Each row comes from the steps of one path. Every step used is in the known rows, and no mark comes twice. Write the path behind each row, first mark first.
Known rows
levivib > naza > furip > godo: [1.89 -1.18 -0.47 -0.15 -0.60 1.64 1.88 -0.75 -0.62 1.44 0.51 0.56 -2.04 -0.76 0.83 -0.41 -1.63 0.36 1.41 -0.13 0.11 -0.14 0.94 0.11 2.05 -1.13 -1.37 1.61 -2.56]
godo > tila > naza > levivib > navaf: [0.09 -0.69 0.54 0.08 0.40 -1.61 -1.44 0.62 -0.13 -0.30 0.36 0.18 1.38 -0.53 -0.52 -0.12 -1.31 -2.65 -1.26 3.53 0.67 0.76 -1.31 0.95 -1.70 -0.66 -0.53 -0.98 -0.18]
naza > furip > zotul > vipome > godo: [0.19 -2.89 -0.56 -1.20 -0.35 0.82 1.21 0.54 0.68 1.08 -3.12 0.62 -1.36 -2.15 -0.18 -0.32 0.41 1.33 0.06 -1.38 1.01 1.65 -1.12 1.21 2.18 -1.58 0.32 0.91 -0.29]
godo > tila > naza > furip > zotul > vipome: [-0.07 -3.68 -0.83 1.05 -0.24 -0.32 -0.66 1.85 0.11 2.78 -3.24 0.43 0.96 -1.73 0.14 -0.64 0.99 0.78 0.52 3.42 0.81 4.61 -0.24 2.10 1.01 -1.42 0.03 1.23 -1.85]
zotul > vipome > godo > tila > naza: [-0.12 -1.98 0.10 -0.12 -0.28 0.16 0.36 1.86 1.11 1.70 0.41 -0.46 0.21 -1.34 0.10 0.12 0.20 -0.45 -0.87 -2.40 0.98 -0.18 -0.78 2.30 -0.93 -2.41 0.91 0.24 0.01]
vipome > zotul: [0.93 -0.17 -0.38 -0.71 -2.92 -0.33 0.29 -0.53 1.07 -1.38 -2.49 1.74 -1.47 -0.79 -0.60 -0.93 -0.72 0.12 0.94 -1.48 0.96 1.42 -0.82 2.52 1.69 -1.46 -1.18 0.20 -1.17]
fadeguv > naza > tila > godo > vipome: [0.37 -1.57 0.73 -0.05 -1.09 1.11 -1.06 1.26 1.58 1.09 1.62 0.12 0.48 -0.71 -0.82 -0.22 0.78 -0.73 -0.96 -0.84 0.59 -1.67 -0.02 0.43 -0.77 -1.28 -0.95 1.30 -1.85]
naza > levivib: [1.00 0.00 -0.37 -0.39 -2.44 -0.27 0.60 0.07 1.39 -1.42 -1.16 1.10 -0.68 -1.10 -1.64 -0.15 -0.54 -2.03 -1.32 0.51 0.85 0.50 -0.96 1.17 0.44 -0.47 -1.15 -0.66 -1.66]
vipome > godo > tila > naza > levivib > navaf > furip: [0.17 -1.39 0.38 -1.61 2.36 -0.94 -0.53 0.90 -0.58 -0.83 3.46 -0.55 0.31 -0.91 0.81 -0.05 -1.23 -1.91 -3.49 1.18 0.69 -0.42 -1.15 -0.53 -2.29 -1.08 0.58 -1.11 2.42]
vipome > godo > tila > naza > levivib > navaf: [-0.15 -0.98 0.89 -1.28 1.15 -1.09 -0.93 0.32 0.20 0.22 2.78 -0.50 0.63 -0.75 -0.14 0.18 -2.27 -2.56 -2.96 1.61 0.67 -1.15 -1.93 0.52 -1.92 -1.45 0.58 -1.04 0.95]
fadeguv > naza > levivib: [1.11 0.21 0.29 0.19 -1.38 0.14 0.73 0.34 1.73 -0.19 1.91 0.99 -0.01 -0.57 -1.46 -0.30 -0.17 -1.58 -0.74 0.15 0.59 1.85 -0.50 0.93 0.13 -1.28 -0.92 -0.71 -0.35]
zotul > vipome > godo > tila: [-0.22 -2.20 -0.32 -1.07 -0.68 0.76 0.21 1.61 0.93 0.21 -0.12 -0.20 -0.51 -1.88 -0.77 -0.04 0.58 -0.92 -1.06 -2.85 1.23 -0.74 -1.52 1.51 -0.36 -1.56 0.09 -0.18 1.06]
tila > naza > levivib > navaf > furip > zukotev: [1.16 -1.75 -0.32 0.66 1.12 -1.32 0.52 0.19 0.52 -2.47 -1.82 0.95 -0.33 -0.57 0.35 -0.78 -0.14 -1.29 -0.34 0.98 0.77 1.40 0.46 -0.81 -1.83 0.30 -1.26 -0.95 -0.21]
zotul > vipome > godo: [0.28 -1.26 -0.12 -1.14 -0.93 0.72 1.82 0.84 1.48 -0.45 -1.30 0.31 -1.38 -1.55 -0.69 0.13 0.55 -0.13 -0.50 -5.25 1.18 -1.43 -1.01 1.63 0.61 -1.98 0.24 -0.03 0.79]
furip > naza: [1.60 -0.12 -0.35 0.09 -1.79 -0.28 0.83 0.32 2.15 0.03 -7.09 1.10 -1.17 -0.01 -0.42 -0.37 -1.35 -0.45 0.41 -1.29 0.63 -0.54 0.48 0.95 0.86 -0.82 -0.23 -0.09 -2.15]
vipome > godo > tila > naza > levivib > navaf > fadeguv: [-0.15 -0.64 1.29 -1.04 0.71 -1.03 -2.25 -0.36 0.10 -1.27 1.11 -0.43 1.14 -1.01 -0.42 0.38 -3.33 -2.68 -1.25 0.84 0.78 -1.93 -1.74 0.79 -2.55 -0.56 0.98 -1.26 2.39]
navaf > levivib > naza > furip > zukotev: [1.82 -1.48 -1.32 1.05 -1.10 1.11 2.10 0.31 1.14 0.22 -2.11 0.92 -2.33 -1.32 0.16 -1.50 0.38 -0.43 0.95 1.41 0.24 4.27 1.18 -1.65 0.96 0.89 -2.08 0.42 -2.97]
tila > naza > levivib > navaf: [0.73 0.05 0.66 0.22 0.12 -1.61 0.22 -0.17 0.48 -1.08 -1.11 0.73 0.67 -0.12 -0.34 0.00 -1.30 -1.81 -0.70 1.62 0.63 0.08 -0.64 0.90 -0.85 -0.96 -0.25 -0.79 -0.79]
vipome > godo > tila > naza > furip: [0.22 -2.85 -0.13 -0.17 0.52 1.86 0.38 0.79 0.64 1.74 1.51 -0.38 -0.58 -1.31 0.48 0.05 -1.85 -0.43 -0.02 -0.12 0.31 0.28 -0.23 0.88 0.38 -1.52 0.71 0.82 -2.26]
navaf > levivib > naza > tila > godo: [0.71 -0.67 -0.89 -1.37 -1.25 0.77 0.91 0.29 0.38 0.41 -0.22 -0.10 -1.13 -0.68 0.38 -0.52 0.22 -0.54 -2.82 3.45 0.31 0.53 0.80 -1.22 -0.77 -1.09 -1.47 0.63 -1.65]
navaf > levivib > naza > tila: [1.08 0.68 -1.01 -1.04 -1.28 -0.06 1.18 0.41 0.63 0.60 -1.43 0.27 -1.71 -0.89 -0.40 -1.01 0.68 -1.36 -1.82 2.96 0.37 1.01 0.56 -0.18 0.21 -0.49 -1.94 0.14 -1.67]
zotul > vipome > godo > tila > naza > furip > navaf: [0.16 -3.30 0.31 -0.10 2.18 0.48 1.02 1.18 -0.50 0.38 1.51 -0.29 0.37 -1.81 0.93 -0.91 -0.75 0.23 0.43 -1.37 0.71 0.25 -0.10 1.86 0.03 -1.17 1.53 0.90 -0.36]
furip > zotul > vipome > godo > tila: [-0.50 -2.06 -0.63 -1.45 -1.51 -0.08 -0.76 1.33 0.86 1.71 -2.44 0.25 -0.98 -2.14 -0.86 -0.39 0.65 -0.18 -1.82 -0.45 1.26 0.73 -2.03 1.78 0.15 -1.84 -0.08 0.21 1.41]
fadeguv > naza > furip > godo: [1.30 -1.30 0.13 0.65 0.04 2.71 1.44 -0.11 -0.12 0.01 1.17 1.25 -1.14 -0.90 0.22 -0.27 -1.08 0.37 2.58 -0.41 -0.02 0.76 0.92 -0.45 1.57 -1.95 -0.75 1.18 -1.78]
levivib > naza > furip: [1.68 -1.90 -0.54 0.21 -0.38 1.20 1.90 -0.02 0.29 1.54 -1.14 0.31 -1.56 -0.92 0.20 -0.58 -0.72 0.45 1.07 -0.86 0.37 1.71 0.58 0.63 2.42 -0.39 -1.45 1.13 -2.32]
vipome > godo > tila > naza: [0.09 -0.94 0.15 -0.52 -0.89 0.70 -0.05 0.73 1.42 1.74 0.89 -0.31 -0.87 -1.03 0.12 0.14 -1.88 -1.07 -0.81 -1.37 0.55 -0.80 -0.56 1.69 -0.68 -2.02 0.54 0.18 -1.04]
furip > godo > vipome > zotul: [1.31 1.19 0.49 -0.79 -3.82 -1.12 -0.95 -0.33 0.67 -0.39 -0.40 1.82 -1.00 -0.73 -0.31 -0.88 -0.89 -0.57 0.89 -3.11 0.80 -1.99 -0.86 2.48 1.31 -1.30 -0.94 1.24 -2.07]
naza > tila: [0.30 -1.29 -0.92 -0.80 -1.48 0.87 0.36 0.09 1.04 -0.81 -3.83 0.78 -1.35 -1.14 -1.44 -0.43 0.12 -1.14 -0.16 1.04 0.83 -1.20 -0.30 1.06 0.43 -0.59 -1.61 0.34 -2.64]
navaf > furip > naza: [1.91 -0.44 -0.87 -0.30 -0.67 -0.09 1.17 0.91 1.36 -0.77 -5.91 0.98 -1.27 -0.13 0.46 -0.56 -0.04 -0.04 -0.21 -1.89 0.63 0.58 1.30 -0.12 0.52 -0.57 -0.36 -0.29 -0.64]

Which path is each row?
[1.82 -1.12 -0.07 -0.22 0.64 0.53 2.05 -0.68 -0.57 0.47 -0.44 0.62 -1.53 -1.04 0.51 -1.47 -1.52 0.64 2.01 -1.17 0.32 1.08 0.88 1.02 2.21 0.31 -1.03 0.97 -1.58] | levivib > naza > furip > navaf
[1.50 -0.32 0.64 0.49 -1.96 -0.50 -0.37 -0.14 0.07 1.09 0.92 1.47 0.05 -0.50 1.08 -0.85 -1.49 0.45 1.99 -1.52 0.32 -0.15 0.26 2.39 1.80 -1.57 0.16 2.28 -4.22] | tila > naza > furip > godo > vipome > zotul
[0.97 0.44 0.55 0.80 -1.55 1.26 -0.16 -0.15 1.53 -1.24 -2.40 1.12 -0.45 -1.00 -1.09 -0.14 -1.29 -0.41 3.44 -3.30 0.54 1.11 0.59 1.18 0.26 -0.89 -0.77 -0.20 1.07] | navaf > fadeguv > naza
[0.57 -0.42 0.58 0.22 -2.75 0.44 -0.64 1.05 1.63 -0.68 -0.79 0.63 -0.34 -1.07 -0.49 0.19 0.01 -0.73 -0.32 -3.69 0.79 -1.70 -0.26 1.00 -0.08 -0.78 -0.74 0.91 -2.82] | tila > godo > vipome
[0.16 -1.40 -0.10 -0.52 1.96 0.13 1.32 1.75 -0.60 -0.47 2.08 0.05 0.44 -1.95 1.17 -1.26 0.16 -0.43 -0.54 0.69 0.40 2.12 0.36 0.45 -0.43 -1.05 1.90 0.12 0.03] | zotul > vipome > godo > tila > naza > furip > navaf > levivib
[-0.05 -1.78 0.25 -0.56 -0.44 -0.88 0.10 1.54 1.09 1.39 2.95 -0.53 1.11 -1.36 -0.64 0.07 -0.05 -1.85 -3.15 0.05 1.08 0.39 -1.76 2.10 -1.50 -2.09 0.97 -0.40 0.25] | zotul > vipome > godo > tila > naza > levivib
[1.19 1.04 1.17 0.47 -0.52 0.44 0.01 -0.78 0.73 -2.59 -2.21 1.56 -0.55 -1.01 -0.79 -0.93 -2.26 -0.29 4.33 -3.64 0.47 0.10 0.87 1.65 0.07 -0.09 -0.22 -0.36 2.06] | furip > navaf > fadeguv > naza
[0.16 -1.01 -0.41 -1.58 -1.80 -0.17 0.80 0.63 1.38 0.88 -3.75 0.74 -1.67 -1.75 -0.67 -0.27 0.53 0.64 -0.88 -2.51 1.20 0.34 -1.50 2.02 1.05 -2.18 0.07 0.50 0.85] | furip > zotul > vipome > godo
[1.13 -1.49 0.46 1.10 -0.22 2.26 0.13 -0.19 0.86 -1.41 -2.10 1.06 -0.15 -1.34 -0.73 -0.22 -1.38 0.14 4.12 -2.13 0.29 2.38 0.90 0.38 1.45 -0.32 -0.33 0.33 0.27] | navaf > fadeguv > naza > furip
[0.69 -0.04 -0.06 -0.79 0.63 -2.41 -0.50 0.16 -0.33 -0.57 -2.27 1.06 0.28 -0.59 0.62 -0.59 -0.46 -0.48 -1.78 3.43 0.65 2.49 -0.35 0.43 -0.59 -0.87 -0.49 -0.55 0.88] | tila > naza > levivib > navaf > furip > zotul
[1.27 -1.16 0.50 0.66 1.16 1.62 1.70 -0.14 -0.01 -1.16 0.53 1.29 -0.82 -1.14 -0.12 -1.39 -1.00 0.51 3.06 -1.33 0.15 1.93 1.00 0.53 1.90 -0.47 -0.37 0.59 -0.74] | fadeguv > naza > furip > navaf
[-0.20 -2.05 1.26 -0.68 1.41 1.56 -1.66 -0.68 -0.43 -2.43 -2.15 0.23 0.86 -0.64 -0.43 0.16 -1.68 -0.23 1.42 1.04 0.64 -1.32 0.31 -0.87 -1.96 -1.02 -0.44 0.00 2.05] | levivib > navaf > fadeguv > naza > tila > godo
[1.62 1.87 -0.69 -0.33 -2.19 -0.26 1.69 0.45 0.97 0.50 -0.86 0.67 -1.76 -0.86 0.05 -0.76 0.19 -0.89 -0.68 -0.02 0.30 2.35 0.69 0.05 0.60 -0.68 -1.40 -0.23 -0.91] | navaf > levivib > naza
[1.22 -2.26 -0.28 -1.67 -1.25 -1.49 -1.50 0.97 0.78 -0.28 -2.83 0.68 0.24 0.09 0.90 -1.17 0.29 0.76 -2.88 -0.10 0.97 -1.19 0.32 0.54 -0.25 -0.70 -0.22 1.19 -1.42] | navaf > furip > naza > tila > godo > vipome > zotul
[1.01 -1.98 -0.63 -0.29 0.46 -0.75 0.20 -0.04 0.16 -3.74 -2.91 1.22 -1.12 -1.10 -0.52 -0.84 0.36 -1.75 -1.06 0.68 1.02 1.07 -0.58 -1.58 -1.37 1.07 -2.06 -1.39 0.68] | naza > levivib > navaf > furip > zukotev
[1.23 -0.33 -0.91 -0.38 -0.68 1.36 0.54 0.63 -1.18 1.11 1.95 0.37 -1.12 -1.35 0.89 -0.86 -0.70 -1.11 -0.31 3.99 -0.11 1.98 0.81 -1.57 0.55 -0.59 -1.40 0.78 -1.95] | navaf > levivib > naza > furip > godo > tila
[-0.11 -2.55 -0.72 -1.04 -1.38 1.69 -0.01 -0.04 0.71 -1.15 -2.59 0.37 -0.93 -0.99 -0.69 0.02 -0.23 -0.42 -1.17 1.63 0.77 -1.79 -0.04 0.33 -0.45 -1.33 -1.21 0.75 -2.65] | naza > tila > godo
[1.22 -2.36 -0.64 -0.06 -0.32 1.72 0.15 0.00 -1.22 2.28 1.58 -0.01 -1.31 -1.07 0.58 -0.55 -1.36 -0.47 0.62 1.83 0.19 0.52 0.30 0.01 1.05 -0.74 -1.56 1.41 -2.23] | levivib > naza > furip > godo > tila
[1.24 -0.87 -1.23 -0.20 -0.88 -0.55 1.73 1.18 0.11 1.88 -3.18 0.84 -0.81 -1.68 0.46 -1.33 1.97 1.00 -0.48 2.58 0.56 5.86 0.33 0.12 2.10 -0.79 -1.02 0.98 -0.34] | navaf > levivib > naza > furip > zotul > vipome
[0.56 0.31 0.75 -0.59 -0.68 -1.01 -1.31 -1.03 0.03 -4.08 -3.74 1.09 0.40 -1.08 -1.58 0.12 -2.24 -2.38 1.01 0.02 0.94 -0.59 -1.21 0.60 -0.66 0.66 -0.76 -1.52 1.75] | naza > levivib > navaf > fadeguv
[1.04 -3.26 -1.05 -1.21 0.18 0.69 0.30 0.77 0.46 -1.07 -4.93 0.32 -0.41 -0.12 0.73 -0.32 -0.18 0.49 -2.52 1.86 0.63 -1.26 1.41 -1.28 -0.94 -1.06 -0.22 0.55 -1.49] | navaf > furip > naza > tila > godo
[1.16 -2.18 -0.34 -1.06 -0.47 -0.31 -1.10 1.57 1.33 0.04 -3.86 0.05 0.14 -0.23 0.52 -0.50 0.74 -0.37 -2.80 -0.50 0.74 -2.46 1.04 -0.52 -1.04 -0.09 -0.04 0.88 -2.28] | navaf > furip > naza > tila > godo > vipome
[0.61 -1.98 -0.89 -0.09 -1.64 0.86 0.28 -0.05 0.61 0.35 -4.82 1.44 -1.63 -1.67 -0.57 -0.64 -0.51 0.60 1.29 1.84 0.62 2.85 -0.34 0.83 2.65 -0.58 -1.20 0.94 -2.66] | naza > furip > zotul
[0.39 -0.79 -0.32 -1.48 1.08 -0.55 -1.43 0.30 -2.18 -2.97 1.47 0.58 0.27 -1.14 0.04 -0.30 -0.63 -2.38 -1.82 3.14 0.66 -1.05 -0.83 -1.21 -1.89 -0.31 -1.31 -0.99 1.68] | naza > levivib > navaf > furip > godo > tila
[0.98 0.41 -0.07 -1.80 -2.56 -1.49 -1.02 0.51 0.53 1.24 1.75 0.33 -0.23 -0.46 0.41 -1.39 0.68 -0.37 -3.23 1.96 0.62 0.77 -0.40 0.69 -0.18 -0.88 -1.25 1.28 -1.74] | navaf > levivib > naza > tila > godo > vipome > zotul
[0.31 -1.37 0.86 -0.83 -1.64 0.00 -1.54 0.49 1.24 0.76 2.21 0.78 0.63 -0.35 -0.47 -0.99 0.34 0.25 -1.19 -0.19 0.81 -0.24 -0.80 1.71 -0.10 -1.80 -0.70 1.38 -1.34] | fadeguv > naza > tila > godo > vipome > zotul
[1.01 -1.88 -0.27 1.20 -0.46 1.19 1.52 0.41 0.84 0.29 -2.16 0.82 -0.54 -0.91 0.31 -0.22 -0.99 0.32 2.17 -0.30 0.27 1.81 0.93 1.29 1.56 -1.07 -0.14 1.13 -3.85] | tila > naza > furip
[0.95 -2.81 -0.41 -1.39 0.13 0.28 1.83 0.41 0.43 3.73 -1.23 -0.17 -1.64 -1.62 0.55 -0.63 0.17 1.96 -0.90 -1.49 0.85 2.08 -0.83 1.39 2.49 -1.62 -0.11 1.49 0.21] | levivib > naza > furip > zotul > vipome > godo
[1.15 0.83 0.33 -0.49 -3.47 -1.61 -0.89 0.39 1.76 -0.36 -1.36 1.59 -0.71 -0.90 -0.90 -1.10 0.06 -0.74 0.69 -3.74 1.07 0.01 -1.35 3.29 1.55 -0.58 -1.10 0.73 -1.74] | godo > vipome > zotul
[-0.11 -2.70 -0.38 -0.64 -0.27 0.96 -0.65 0.42 0.51 3.03 -0.34 -0.01 -1.01 -1.63 0.48 -0.38 -2.00 0.26 -0.63 2.30 0.38 2.00 -0.89 1.11 0.94 -1.70 0.60 1.15 -1.90] | vipome > godo > tila > naza > furip > zotul
[0.74 -1.61 1.12 0.62 1.89 1.51 -0.41 -0.43 -0.36 -2.57 -2.23 0.88 0.29 -1.10 -0.34 -0.19 -1.81 -0.06 4.45 -1.41 0.35 1.67 0.39 -0.44 0.67 -0.02 -0.30 -0.32 2.03] | levivib > navaf > fadeguv > naza > furip
[0.65 -2.57 -0.29 0.82 0.07 0.81 1.04 1.18 0.64 1.54 -2.59 1.22 -0.12 -1.57 -0.39 -0.84 1.62 1.58 1.82 0.39 0.69 4.93 -0.12 1.15 2.24 -1.76 -0.54 1.10 0.22] | fadeguv > naza > furip > zotul > vipome
[1.10 0.13 0.33 -0.56 1.09 -0.96 0.53 -0.33 -1.39 -2.21 1.42 0.87 0.32 -0.23 1.24 -0.02 -1.20 -1.10 -0.85 1.44 0.34 -1.10 0.49 -0.70 -1.61 -1.51 -0.32 -0.33 0.38] | tila > naza > levivib > navaf > furip > godo
[0.31 -1.78 0.78 -0.29 1.15 1.08 -0.67 -0.40 -0.43 -0.59 0.41 -0.06 0.02 -1.81 0.65 -0.72 -3.95 -0.55 2.69 -1.21 0.32 -0.81 0.37 1.49 -0.26 0.04 1.62 0.33 -0.22] | vipome > godo > tila > naza > furip > navaf > fadeguv
[1.05 -1.88 0.12 -0.50 -1.63 -0.41 -1.33 0.91 1.98 1.02 -5.03 0.16 0.23 -0.08 -0.52 -0.21 -0.45 -0.84 -2.39 0.26 0.76 -3.13 0.05 0.31 -0.56 -0.39 -0.03 1.13 -3.62] | furip > naza > tila > godo > vipome
[-0.04 -1.24 -0.16 -1.34 -1.38 1.38 -0.27 0.60 1.10 0.13 0.33 -0.04 -1.77 -1.64 -0.76 -0.01 -1.15 -1.57 -0.98 -1.88 0.79 -1.47 -1.33 0.93 -0.21 -1.17 -0.41 -0.31 -0.19] | vipome > godo > tila
[0.37 -0.93 -0.27 0.89 -1.52 0.15 -0.53 1.11 1.11 1.18 -1.39 0.28 0.06 -0.90 -0.27 -0.17 -0.77 -1.19 0.57 1.01 0.54 1.04 0.05 1.96 -0.46 -1.25 -0.65 0.28 -2.43] | godo > tila > naza
[1.02 2.29 -0.25 -0.57 -1.39 -0.24 1.35 0.18 0.32 -3.50 -3.07 1.82 -1.67 -1.28 -0.33 -1.37 -0.33 -1.39 0.99 -0.27 0.33 0.78 0.62 0.23 0.18 0.00 -0.68 -0.87 -0.79] | furip > navaf > levivib
[0.17 -2.02 0.48 -0.30 -0.75 2.39 -1.02 -0.35 0.84 -1.36 -1.23 0.49 0.33 -0.90 -0.82 0.18 -1.31 -0.01 1.16 0.54 0.55 -0.62 0.71 0.07 -1.20 -1.23 -0.51 0.63 0.25] | navaf > fadeguv > naza > tila > godo
[0.70 -2.44 -0.58 -1.14 -0.83 1.22 0.55 -0.22 0.36 1.52 -0.27 -0.34 -0.92 -0.50 0.08 -0.21 -0.62 0.22 -1.83 1.51 0.60 -1.26 0.38 0.46 -0.21 -1.30 -1.59 1.17 -2.12] | levivib > naza > tila > godo
